Known rows, with every way that one mark hangs from another
nofu{kiruv{farulo kekole zeful} vimezuz}: [-3.00 -2.24 -0.80 -4.30 -5.74 -0.71 -6.30  4.26  1.59 -2.14  3.36 -1.31
  0.22 -1.56  0.40 -1.44  1.25 -0.52  0.53 -3.36  4.06 -0.43  2.28  0.54
 -2.23  1.89  0.88  1.79  3.03 -0.77]
pevef{farulo mapa tanovez{kiruv{kekole togev zaga}}}: [-1.72 -5.66 -2.38  0.26 -2.82  0.73 -2.84  3.21  0.01 -2.54  2.78  0.60
  1.35 -2.90 -1.81 -0.98 -2.17 -0.69 -1.72 -5.99  0.49 -2.46  0.74  2.48
 -0.47  0.37 -0.30  1.17 -1.58  1.63]
libu{kiruv{farulo kekole nofu togev zeful}}: [ 0.73  0.48 -1.39 -2.02 -4.43  1.89 -3.66  4.71  2.87 -4.83  2.96 -2.72
  1.66 -4.24 -0.22  0.06 -2.91 -0.29 -2.33 -3.25  4.12  1.11  1.00  3.09
 -0.46 -1.18  0.47 -1.16  1.67  2.09]
libu{kiruv{farulo nofu zaga{dufil} zeful}}: [ 0.26  1.87  0.60 -4.47 -2.80  0.21 -3.27  4.45  2.95 -4.76  3.59 -0.75
  1.15 -4.49  0.34 -0.72 -2.32 -2.53 -2.12 -4.06  3.53  0.40  0.68 -0.35
  2.62 -3.02  0.46 -0.58  1.24  1.96]
pevef{farulo mapa tanovez{kiruv}}: [-3.36 -5.91 -3.94 -0.79 -1.56 -1.94 -3.01  1.19 -3.61 -0.35  2.41 -0.56
 -0.59 -2.26 -2.14 -1.36  0.69 -0.41 -2.54 -4.14 -0.44 -2.80  0.19 -0.08
 -1.95  2.52 -1.87  2.08 -2.87  0.75]
kekole{kiruv{farulo togev zaga zeful}}: [-0.99  0.30  1.25 -2.86 -4.45  0.02 -4.36  3.17  4.04 -3.49  6.72 -1.63
  1.66 -3.17  1.55 -0.47 -0.44 -2.97 -0.19 -4.12  2.54 -1.98  2.08  3.33
  0.24 -2.49  1.54 -0.43  0.24  0.41]
tanovez{kiruv{nofu zaga{dufil{togev}} zeful}}: [-0.67  1.12  0.52 -4.62 -4.04  1.12 -2.97  1.57  0.81 -1.66  5.80  0.09
  0.70 -4.46 -0.29 -0.83 -2.35 -4.35 -0.80 -2.49  3.64 -1.03  2.89 -1.61
  0.87 -3.65 -0.20  0.70 -2.02  0.16]
mapa{pevef{farulo tanovez}}: [-4.31 -6.36 -1.91 -2.03 -3.76 -3.56 -2.82  0.37 -2.21 -1.58  2.07 -3.33
 -4.49  0.16 -3.38  0.11  1.22 -1.84 -0.10 -1.84  0.99 -0.42 -0.75  0.76
 -1.01  1.47 -0.90  2.33 -2.70 -0.35]
libu{kiruv{farulo kekole togev zaga{dufil} zeful}}: [ 0.87  1.00  1.68 -4.08 -4.50  0.52 -3.79  3.73  5.31 -4.45  3.77 -1.05
  2.57 -6.24  1.78 -0.46 -2.62 -1.28 -1.82 -5.12  3.03  0.57  0.04  1.81
  2.73 -2.94  1.60 -1.45  1.32  2.13]
kekole{kiruv{nofu togev{dufil{zaga}} zeful}}: [-2.31  2.16 -1.11 -5.48 -2.32  0.36 -3.47  3.09 -1.33 -2.34  7.52 -1.06
 -0.03 -2.66  1.97 -1.18 -0.94 -3.38 -1.51 -0.29  3.20 -1.28  4.22  2.24
  0.92 -3.06 -1.07 -0.74 -1.06  0.70]
libu{kiruv{farulo kekole nofu{vimezuz} zaga zeful}}: [-0.78 -0.01 -0.59 -3.32 -4.98  1.02 -4.08  5.64  2.94 -4.53  2.59 -0.08
  1.91 -3.29 -0.48 -0.26 -2.21 -1.75 -0.53 -4.14  6.07  1.66  2.97  1.42
 -0.06 -0.32  0.91  0.71  4.33  1.37]
dufil{togev{kiruv{farulo}} zaga}: [-1.76 -1.95 -1.70 -4.34 -2.74 -4.08 -1.25 -0.10  0.62 -1.15  6.62 -1.74
  0.97 -5.03  1.04  1.25 -0.92 -0.67  0.97 -2.37  1.59 -3.59  2.87  2.09
 -0.76  0.58  0.89 -0.88 -3.15 -1.52]
pevef{farulo mapa tanovez{kiruv{zaga}}}: [-2.86 -5.69 -3.04 -0.64 -1.58 -1.59 -2.60  1.98 -2.05 -1.49  3.08  1.04
  0.09 -2.24 -2.55 -0.95 -0.04 -1.54 -1.85 -5.33  0.19 -3.08  0.40  0.21
 -0.54  1.07 -0.99  1.79 -2.50  0.82]
libu{kiruv{farulo nofu zeful}}: [-0.44  0.40 -1.95 -2.89 -3.14 -0.34 -3.32  3.54  0.75 -3.84  3.19 -2.34
  0.40 -3.44 -0.74  0.18 -0.75 -1.12 -2.43 -2.75  3.81  0.40  0.83  0.75
 -0.55 -0.34 -0.08 -0.40  0.82  1.16]
zaga{dufil}: [-4.17 -2.57 -0.50 -5.01 -3.19 -2.71 -5.50  1.03 -1.85 -0.12  3.13 -2.21
 -0.56 -2.50 -0.35 -0.91  1.27 -3.97 -0.89 -0.62  2.73  1.11  1.87 -2.34
  1.75  0.56 -1.72  0.40 -1.63  0.40]
pevef{farulo mapa}: [-4.20 -4.58 -3.68 -0.79 -2.04 -2.58 -3.96  1.32 -2.81  0.19  1.45 -1.05
 -0.79  0.28 -2.25 -0.23  0.81 -0.23 -2.00 -1.77  1.37 -2.62  2.39 -0.72
 -0.47  2.40 -1.94  1.68 -1.70  0.66]
togev{dufil kiruv{nofu zaga}}: [-2.20 -0.08 -2.03 -3.21 -2.60 -1.77 -1.96  4.27 -0.31 -1.81  5.44 -1.12
  0.14 -2.27 -2.48  0.74 -0.91 -4.60 -1.10 -2.30  3.74  1.53  3.28  0.11
  2.05  0.61 -0.40 -1.59 -2.30  0.34]
libu{kiruv{farulo kekole nofu{vimezuz} togev zeful}}: [-0.24  0.82 -1.16 -2.84 -5.40  2.14 -3.59  4.50  2.14 -4.06  2.51 -2.40
  1.58 -3.98  0.93  0.01 -2.51 -0.08 -0.48 -3.52  5.08  0.87  2.22  2.58
 -2.20 -0.80  0.35 -0.09  3.15  1.01]
pevef{mapa tanovez{kiruv}}: [-2.88 -4.87 -3.12 -1.43 -2.47 -1.84 -4.64  0.58 -3.46 -0.63  3.23 -0.82
 -0.04 -3.49 -1.15 -0.46  1.80 -1.85 -2.86 -3.57  1.05 -1.89  0.62 -0.58
 -1.52  2.20 -2.61  1.83 -2.79  0.77]
zaga{dufil{togev{kiruv{farulo zeful}}}}: [-0.58  0.74  1.54 -4.35 -4.46 -2.01 -1.77  0.07  2.76 -0.41  5.80 -3.01
  0.23 -5.54  1.23  0.04 -1.65 -0.38 -0.50 -3.37  1.44 -3.07  1.56  0.68
  0.27 -1.10  0.98  0.41 -1.37 -0.46]
zaga{dufil{togev{kiruv{farulo}}}}: [-1.24 -0.60  0.37 -4.75 -3.77 -2.97 -2.06  0.58  1.79 -0.05  5.39 -2.95
  0.71 -5.57  0.93 -0.24 -1.74 -1.41  0.02 -2.73  1.08 -1.81  1.47  0.15
  0.28  0.62  0.28 -0.39 -2.76 -0.97]
libu{kiruv{zaga}}: [-2.43 -2.49 -2.57 -3.74 -3.42 -2.34 -4.45  2.32 -0.22 -1.95  4.03 -0.27
  0.67 -3.58 -1.26  0.32  2.01 -4.04 -1.23 -2.14  4.34  2.29  1.09 -1.25
  2.20  1.05 -0.53 -1.63 -1.73  0.13]
nofu{kiruv{togev zaga} vimezuz}: [-3.54 -2.05 -1.62 -4.24 -4.91 -0.16 -4.91  3.05 -0.15 -2.31  5.16 -0.37
 -0.11 -1.42  0.17 -0.42  2.12 -3.58  2.95 -3.36  4.49 -0.68  2.46 -0.71
 -1.39 -0.27  0.01 -0.60 -1.13 -2.52]
pevef{farulo mapa tanovez{kiruv{nofu togev zaga}}}: [-1.33 -3.74 -2.99  0.57 -1.45  1.68 -1.25  3.71 -1.40 -3.61  3.15  0.12
  0.31 -2.07 -2.56 -0.70 -2.98 -1.16 -1.36 -5.66  0.57 -3.59  0.98  1.87
 -1.46 -1.60 -1.19  0.99 -2.43  1.36]
kekole{kiruv}: [-4.59 -3.33 -2.03 -4.32 -3.78 -1.92 -6.99  2.64 -1.45  0.41  5.38 -1.45
 -0.12 -1.72  0.04 -1.90  2.56 -4.52 -1.37  0.13  3.34  1.67  2.64 -0.60
  0.74  2.72 -1.77  0.14 -1.51 -0.15]
kekole{kiruv{farulo nofu zaga zeful}}: [-1.46  0.12  0.51 -3.09 -3.50  0.67 -4.95  5.59  2.86 -3.86  5.77 -0.64
  1.05 -1.64 -0.32 -1.26 -1.39 -3.82 -1.18 -2.81  3.91 -0.52  3.22  2.02
  0.92 -1.59  0.57  0.78  1.81  1.24]
tanovez{kiruv{nofu} pevef{farulo mapa}}: [-3.08 -3.01 -3.84 -0.64 -2.73 -0.53 -2.83  1.27 -3.72 -0.06  0.35 -0.76
 -0.24  1.06 -2.67 -0.09  0.11 -1.41 -2.95 -2.47  0.76 -2.24  0.66 -1.52
 -3.20  1.11 -2.10  1.53 -4.27  1.86]

Rows
[-2.79 -5.07 -4.31 -0.32 -1.03  0.06 -2.64  3.19 -4.01 -1.56  2.01 -0.46
 -0.83 -1.37 -2.94 -1.65 -1.23 -0.57 -2.90 -3.65  0.43 -2.38  0.87  0.11
 -2.15  1.64 -2.59  2.32 -2.10  1.49]
pevef{farulo mapa tanovez{kiruv{nofu}}}
[-0.09  0.89  2.53 -2.86 -4.25  2.26 -3.81  5.21  4.51 -5.27  3.28 -1.77
  1.69 -3.17 -0.08 -0.41 -4.81 -2.32 -0.58 -4.32  3.62 -0.46  2.58  2.50
  1.95 -4.55  1.35  0.35  2.52  2.58]
kiruv{farulo kekole nofu togev zaga{dufil} zeful}
[-1.70  0.81  0.01 -2.27 -4.83  0.99 -2.57  2.42  0.38 -3.64  3.20 -3.76
  0.07 -1.79  0.10  1.07 -1.67 -1.11  1.53 -3.24  4.17 -2.17  3.42  2.29
 -3.82 -2.45  0.48  1.26  1.82 -0.26]
kiruv{farulo nofu{vimezuz} togev zeful}
[-3.16 -5.97 -2.93 -2.49 -3.46 -3.24 -2.56  0.60 -1.95 -1.18  3.02 -2.81
 -3.19 -1.59 -2.30 -0.25  1.66 -2.33 -0.84 -2.74 -0.21 -0.10 -1.59  0.13
 -2.24  2.10 -0.77  1.10 -4.81 -0.21]
mapa{pevef{farulo tanovez{kiruv}}}
[-2.36 -4.78 -3.37 -0.10 -1.01  0.34 -2.22  3.93 -2.31 -2.86  2.63  0.98
 -0.02 -1.39 -3.33 -1.29 -1.94 -1.76 -2.15 -4.93  1.03 -2.64  1.20  0.43
 -0.72  0.23 -1.53  2.01 -1.74  1.55]
pevef{farulo mapa tanovez{kiruv{nofu zaga}}}
[-2.26 -0.76  1.79 -5.99 -5.28 -0.09 -6.15  5.26  3.68 -2.97  3.76  0.50
  0.88 -2.57  1.36 -2.26 -0.25 -2.03  0.84 -4.79  3.94 -0.63  2.25 -0.62
  0.85 -0.73  1.55  1.62  3.58  0.09]
nofu{kiruv{farulo kekole zaga{dufil} zeful} vimezuz}
[-3.42 -4.98 -3.16 -0.98 -4.11 -1.56 -4.38  0.80 -2.22  1.14  0.11 -0.16
  0.71  0.32 -2.15 -0.37  0.98 -0.90 -3.31 -2.80  0.52 -1.19  0.38 -0.94
 -2.15  2.95 -1.29  1.67 -3.35  2.32]
tanovez{kiruv{kekole} pevef{farulo mapa}}
[-4.54 -6.32 -2.97 -0.34 -1.88 -2.30 -3.17  1.02 -3.84 -0.67  1.55 -1.03
 -1.78 -0.47 -3.29 -0.98  0.19  0.08 -1.84 -3.16  0.82 -3.22  0.85  0.56
 -0.79  1.88 -2.09  3.20 -0.76  0.62]
pevef{farulo mapa tanovez}
[-3.29 -6.96 -3.77 -0.61 -2.43 -1.01 -4.26  2.77 -2.44 -0.49  1.71  0.08
  0.16 -2.34 -2.42 -1.98 -0.46 -0.07 -3.20 -3.99  0.27 -1.31  0.57  0.77
 -1.21  3.48 -1.70  2.48 -1.22  1.79]
pevef{farulo mapa tanovez{kiruv{kekole}}}
[-2.55 -1.53 -0.47 -5.00 -4.16 -2.48 -2.98  0.03 -0.22  1.38  5.49 -2.24
 -0.41 -4.85  0.29 -0.50 -0.31 -2.48 -0.08 -1.27  2.43 -0.54  2.25 -1.40
  1.35  1.00 -1.00 -0.39 -3.57 -1.07]
zaga{dufil{togev{kiruv}}}
[-3.36 -1.00  0.19 -5.55 -2.77  0.47 -6.55  5.69  0.44 -1.80  5.30  0.36
  0.41 -1.93  0.32 -3.20 -0.96 -6.19 -1.27 -0.85  4.08  2.06  3.41 -1.47
  3.75 -0.72 -1.82  0.17 -0.24  1.32]
kekole{kiruv{nofu zaga{dufil}}}
[-2.21  0.09 -0.69 -2.87 -4.44  2.19 -5.32  3.82  0.16 -2.11  5.88 -2.26
 -0.30 -1.58  0.36 -1.41 -0.24 -3.13 -1.30 -0.84  4.19  0.09  3.27  1.61
 -0.22 -1.63 -1.28 -0.07 -0.15  0.82]
kekole{kiruv{nofu togev zeful}}
[-4.73 -4.29 -2.51 -0.62 -3.49 -2.80 -3.31 -0.95 -3.55  0.86 -0.09 -1.28
 -1.32  2.08 -2.98  0.53  1.64 -0.54 -1.88 -1.94  0.98 -3.11  0.71 -1.04
 -1.85  1.28 -1.61  2.45 -2.87  1.13]
tanovez{pevef{farulo mapa}}
[-0.93 -0.27 -1.10 -2.78 -2.93 -1.44 -2.41  6.39  2.89 -3.38  4.46 -1.28
  1.92 -3.09 -2.08  0.42 -3.42 -3.40 -1.56 -3.78  3.11  1.74  3.12  2.54
  1.83  1.41  1.06 -1.33  0.15  1.59]
togev{dufil kiruv{farulo kekole nofu zaga}}
[-1.39 -1.15 -0.40 -2.16 -3.99 -2.60 -2.68  1.76  2.13 -1.58  4.89 -3.40
  0.32 -3.35 -0.11  1.22  0.98 -0.36 -0.98 -3.92  1.83 -1.45  1.37  1.68
 -1.03  1.11  1.32 -0.37 -0.66  0.41]
togev{kiruv{farulo zeful}}
[-1.43  1.37  2.02 -5.50 -4.77  0.30 -3.96  3.32  3.37 -3.78  5.05 -1.05
  0.59 -3.26  2.64 -1.05 -0.23 -1.76  2.34 -5.56  2.82 -3.14  1.43  0.05
 -0.82 -3.58  1.60  0.12  0.98 -1.30]
nofu{kiruv{farulo togev zaga{dufil} zeful} vimezuz}
[-2.28  1.67 -1.41 -4.22 -2.20 -0.52 -1.79  1.37 -2.29 -3.14  5.54 -2.03
 -0.67 -2.33  0.00  1.13 -1.30 -2.52 -0.68 -0.93  3.43 -1.91  3.89  1.84
  0.17 -4.04 -0.47 -0.58 -1.27  0.56]
kiruv{nofu togev{dufil{zaga}} zeful}
[-2.67 -0.97  0.69 -5.60 -3.93 -0.63 -5.89  3.39  1.15 -2.19  5.27  0.30
 -0.84 -1.94  0.17 -1.86  1.98 -3.44 -0.57 -3.04  3.43 -0.64  1.10 -2.59
  2.77 -1.90  0.07  0.26 -0.46 -0.07]
nofu{kiruv{zaga{dufil} zeful}}
[-1.11 -0.03 -0.36 -3.04 -4.24 -2.73 -2.74  3.11  2.50 -1.29  4.75 -2.90
  1.04 -3.90 -0.65  0.72 -0.67 -0.88 -2.41 -3.50  1.92  0.30  2.02  2.51
  0.51  1.81  1.42 -0.44  0.38  1.31]
togev{dufil kiruv{farulo kekole zeful}}
[-3.35 -3.45 -1.68 -3.72 -5.26 -0.29 -7.25  3.94  0.23 -1.41  4.12 -0.86
 -0.80 -1.05 -1.34 -1.70  2.34 -1.75 -1.52 -1.60  4.26  1.05  1.78 -0.50
  0.58  1.71 -0.28  0.81  0.76  0.10]
nofu{kiruv{kekole zeful}}
[-1.59 -3.93 -2.50 -1.10 -2.10 -2.36 -3.73  1.16 -1.42 -2.07  3.02 -1.52
  1.02 -4.25 -0.57 -0.05  0.24 -0.82 -2.78 -5.07 -0.20 -3.21 -0.27  0.88
 -2.51  1.89 -1.29  1.72 -2.08  0.77]
pevef{mapa tanovez{kiruv{farulo}}}
[-1.38 -1.42 -0.48 -2.85 -5.45  0.17 -2.30  4.46  3.15 -2.21  4.55 -0.68
  1.83 -3.38 -1.16  0.37 -4.27 -2.14  2.08 -3.71  5.14 -0.29  4.86  2.47
 -1.08  0.98  1.14  0.82  1.44 -0.77]
dufil{togev{kiruv{farulo kekole nofu{vimezuz} zaga}}}
[-0.95 -0.65 -0.41 -4.03 -3.48 -3.12 -0.84 -0.61  1.61 -1.47  7.13 -1.76
  0.46 -5.07  1.40  1.44 -0.85  0.36  0.54 -3.02  1.81 -4.81  2.94  2.68
 -0.89 -1.02  1.62 -0.11 -1.68 -1.10]
dufil{togev{kiruv{farulo zeful}} zaga}
[-3.27 -3.31 -1.03 -4.51 -4.90 -1.28 -6.28  5.52  2.21 -2.97  3.65  0.33
  1.48 -1.47 -0.32 -1.38  0.55 -2.82  1.75 -3.99  4.35  0.45  2.61  0.21
 -0.73  2.23  1.16  0.85  1.97 -1.07]
nofu{kiruv{farulo kekole zaga} vimezuz}
[-2.88 -1.54 -0.29 -6.17 -4.15 -1.37 -5.00  1.95  0.46 -0.96  5.91  0.64
 -0.51 -3.15 -0.29 -1.99  0.04 -4.27  1.00 -1.88  3.39 -1.01  1.73 -2.64
  2.27 -1.05 -0.37  0.30 -2.63 -2.29]
nofu{kiruv{zaga{dufil{togev}}}}
[-0.89 -3.71 -0.60 -2.55 -3.92 -3.40 -2.92  1.28  1.79 -4.13  4.26 -2.24
 -1.00 -3.59 -1.15  1.29  0.59 -3.94 -0.25 -5.10  0.47 -0.58 -1.58  1.34
 -1.40  0.03  0.88  0.65 -3.52 -0.08]
mapa{pevef{tanovez{kiruv{farulo zaga}}}}
[-1.50 -0.39 -1.20 -2.35 -4.86  0.21 -2.06  1.32 -0.03 -0.57  5.73 -2.35
 -1.08 -2.94 -1.83  0.69 -1.22 -1.30 -0.59 -1.35  4.31 -1.30  3.42  0.76
 -0.64 -0.36 -0.52  0.48 -1.49 -0.60]
dufil{togev{kiruv{nofu zeful}}}
[-2.67  1.63 -0.57 -4.92 -5.06 -0.29 -3.14  2.30  0.15 -2.15  6.07 -0.46
 -0.57 -1.92  0.50  0.00  1.71 -3.15  1.71 -3.69  4.15 -1.55  2.60 -0.04
 -0.86 -2.20  0.72 -0.20 -0.35 -2.18]
nofu{kiruv{togev{dufil} zaga zeful} vimezuz}
[-2.80  2.29 -0.85 -3.57 -4.65  0.59 -2.20  1.55 -2.37 -1.76  3.95 -3.11
 -0.95 -1.54 -0.54  0.78 -0.74 -2.93  0.53 -1.53  4.80 -0.60  4.22  0.88
 -2.13 -2.38 -0.92  0.91  0.55 -0.53]
kiruv{nofu{vimezuz} togev{dufil} zeful}
[-1.93 -2.58 -2.67 -2.87 -3.23 -2.90 -0.34 -0.05 -1.86 -1.63  4.15 -3.77
 -2.80 -2.74 -1.51  0.41  0.07 -2.66 -0.76 -3.27 -1.20 -0.75 -1.91  1.55
 -2.39  0.07 -0.43 -0.26 -6.27 -0.60]
mapa{pevef{farulo tanovez{kiruv{togev{dufil}}}}}
[ 0.82 -0.59 -0.19 -1.39 -4.68  0.53 -1.67  1.60  1.74 -5.36  4.11 -4.72
 -1.87 -3.46 -0.50  1.50 -1.71 -1.47 -0.94 -4.67  0.84 -2.04 -1.39  3.28
 -3.87 -2.94  0.46  0.76 -2.43  0.73]
mapa{pevef{tanovez{kiruv{farulo nofu togev zeful}}}}
[-2.28 -0.15 -1.78 -3.81 -3.84 -1.49 -2.71  5.25  0.57 -1.54  3.43 -2.50
  1.13 -2.80 -0.67 -0.08 -2.41 -2.10 -0.36 -2.75  3.67  1.80  3.95  1.73
 -1.27  3.17 -0.08  0.04  1.17  0.46]
togev{dufil kiruv{farulo kekole nofu{vimezuz}}}
[-0.28  3.46  0.68 -3.35 -3.33  0.99 -2.73  5.04  2.88 -4.15  6.87 -1.70
  1.44 -2.81  0.53 -0.65 -2.93 -4.05 -1.20 -3.32  2.89 -1.23  2.88  3.57
  0.73 -3.68  1.01 -0.57  0.35  0.84]
kekole{kiruv{farulo nofu togev{dufil} zaga zeful}}
[-0.73 -1.64 -1.42 -3.06 -4.55 -1.40 -4.82  3.10  2.28 -2.66  2.84 -1.97
  1.49 -4.47 -0.16 -0.13  0.11 -0.50 -2.96 -3.10  3.44  1.52  0.59  1.31
  0.50  1.54  0.75 -0.32  1.68  1.59]
libu{kiruv{farulo kekole zeful}}
[-2.35 -4.16 -1.78 -2.80 -2.67 -2.74 -3.35  1.37 -1.13 -2.17  4.13 -2.56
  0.60 -4.70 -0.94 -0.45  0.73 -2.64 -0.99 -4.37  0.44 -0.50 -0.61  1.13
 -2.50  1.52  0.06  0.76 -2.21 -0.14]
pevef{tanovez{kiruv{farulo}}}
[-0.64 -2.91 -2.10 -0.40 -2.51 -0.95 -2.72  0.77 -0.48 -2.93  3.52 -2.48
  1.48 -4.95  0.34  0.48 -0.86 -0.21 -1.90 -5.73 -0.68 -4.27 -0.47  2.35
 -3.21 -0.04 -0.93  0.72 -2.86  0.63]
pevef{mapa tanovez{kiruv{farulo togev}}}
[-2.54  0.60  1.36 -5.82 -5.17  0.95 -4.79  2.70  1.40 -2.33  5.32 -0.21
 -0.51 -2.52  1.95 -1.41  1.32 -2.75  2.12 -4.09  4.05 -1.82  2.05 -1.50
  0.35 -3.18  0.37  0.27  0.37 -1.36]
nofu{kiruv{togev zaga{dufil} zeful} vimezuz}
[-3.07  0.34 -2.68 -4.61 -1.47 -1.50 -2.08  1.85 -3.28 -2.85  5.13 -2.01
 -0.19 -2.38 -0.18  0.79 -1.42 -3.59 -0.26 -0.25  3.13 -0.84  3.89  1.31
  0.26 -2.38 -1.19 -1.22 -2.68 -0.03]
kiruv{nofu togev{dufil{zaga}}}
[-1.80 -3.97 -3.80  0.27 -1.47  1.40 -1.76  2.85 -3.07 -2.50  2.49 -1.41
 -0.31 -2.13 -2.06 -1.13 -2.27 -0.06 -2.07 -4.42  0.12 -3.31  0.52  1.58
 -2.98 -0.17 -2.16  1.25 -2.82  1.27]
pevef{farulo mapa tanovez{kiruv{nofu togev}}}
